Known rows, with every way that one mark hangs from another:
Q159{Q723{Q683{Q896 Q960} Q957}}: [ -2 -21  30  -4   4  13 -16 -47 -25  -8  -6  14 -19 -15 -23  -1 -21]
Q459{Q960}: [-70 -41   8  -8 -44 -11  -1  12 -23   7  21  19 -38 -26   7  13  13]
Q213{Q960}: [-84 -24  12  -2 -79 -16   3   9 -17  -2  20   8 -40  -8  23  12   4]
Q723{Q683{Q196 Q960} Q957}: [ -6 -35  21 -16  -3  29  -1   7   5 -12  -1  20 -19  12   0   0 -16]
Q815{Q723}: [-81 -11  15 -27 -59  -5 -10  -7 -28 -27  19   7 -37 -22  11  16 -18]
Q683{Q196 Q723{Q957} Q896}: [  5 -15  10 -24 -16  -8 -26 -20  10  14 -14   8 -19 -19   6  29  -6]
Q159{Q723}: [-66 -13  21 -12 -49  -5 -22 -17 -37 -10  33  13 -55 -24  17   6  -1]
Q156{Q683{Q723 Q896 Q960}}: [  6  12   7 -12 -15 -66 -28 -22  -9 -21 -15   6  -2 -13 -10  17   8]
Q815{Q723{Q683 Q957}}: [-51 -43  29 -19 -33  51   3  -5 -21 -21   0   6 -25  -7  -6   8 -48]
Q723{Q683{Q156 Q196 Q896 Q960} Q957}: [ 28 -17  17 -25  23   6 -19 -13  15   7 -34  27 -11   7  -2   4 -16]
Q815{Q723{Q683{Q156 Q196 Q896 Q960} Q957}}: [ 20  -8  18 -33  22   0 -24 -23  15  -7 -31  18  -2  -8 -18  11 -31]
Q815{Q723{Q683{Q156}}}: [-53 -21  17 -26 -25  17 -12   8 -19  -3 -11  12 -30 -13  14   9 -39]
Q159{Q723{Q683{Q196 Q960}}}: [-16 -10  18  -7  -6   2 -25  -1 -14  -2  14  15 -33  -9   6   2 -15]
Q156{Q683}: [-47 -10  17 -13 -55 -13 -11  13 -26 -33  13  14 -37   9  19   2  -7]
Q815{Q723{Q683{Q156 Q960} Q957}}: [-24 -30  25 -28   0  15  -4 -17  -8 -23  -9  20 -14  -8 -17   1 -24]
Q159{Q723{Q683{Q960} Q957}}: [-24 -35  33  -3  -8  25  -6 -27 -25 -17  16  16 -29 -10 -16  -8 -15]
Q159{Q723{Q683{Q156 Q196 Q896 Q960} Q957}}: [ 33  -8  23 -18  30  -1 -35 -33   6  11 -18  25 -19 -10 -11   2 -15]

Rows:
[-12  12  13 -14 -26 -50 -19 -18 -18 -38  -7  16 -14   3  -4   3   2] => Q156{Q683{Q896 Q960}}
[ 16 -21  19 -16   7  17 -11 -13   6  -3 -24  18  -9   6  -8   4 -22] => Q723{Q683{Q196 Q896 Q960} Q957}
[ 31  -2   6 -33  18 -46 -33 -31  26  11 -23  22  -7 -18  -7  22  18] => Q683{Q156 Q196 Q723{Q957} Q896 Q960}
[  6 -11  18 -14 -25 -19 -22 -23  -7 -17 -16   5 -11  -8  -8  20 -10] => Q156{Q683{Q723{Q957} Q896}}
[  5 -26  21 -19  13   8  -8 -25  -4  -3 -34  25 -12   3 -10  -2 -15] => Q723{Q683{Q156 Q896 Q960} Q957}
[-20 -19  12 -14 -11   7  -7  20  -3  -4  -1  17 -24   6  15   2 -15] => Q723{Q683{Q196 Q960}}
[ -3 -14  13 -19  -7 -31 -14 -45  -3  -9 -13  10  -8 -23 -17  18  11] => Q683{Q723{Q957} Q896 Q960}
[ 20 -14  25  -9  14  11 -27 -34  -4   0  -6  15 -19 -10 -16   3 -23] => Q159{Q723{Q683{Q196 Q896 Q960} Q957}}
[-24 -29  16 -17 -18 -19  -5 -25  -4 -18  10  13 -18 -18 -10  14  18] => Q683{Q723{Q957} Q960}
[-29 -47  25 -20 -16  43   0   6 -10   2 -12  24 -34   6  14  -1 -24] => Q723{Q683{Q156} Q957}
[ -5   1  -1 -31   1 -55 -31   1  16  10   0  21 -21 -19  17  19  25] => Q683{Q156 Q196 Q723 Q960}
[ 15   0   6 -22  15 -16 -26   1   8  15 -35  24 -15   2  12   6 -14] => Q723{Q683{Q156 Q196 Q896 Q960}}
[-12 -23  13 -27  -3 -31 -14 -25   6  -6  -1  23 -19 -18  -5  11  24] => Q683{Q156 Q723{Q957} Q960}
[  5 -21  26  -9  -3  36 -29 -22 -10  12  -8  11 -31 -10  -1   8 -38] => Q159{Q723{Q683{Q196 Q896} Q957}}
[ 17  13  -4 -30  11 -66 -40 -19  18  18 -24  19 -11 -24   9  25  18] => Q683{Q156 Q196 Q723 Q896 Q960}
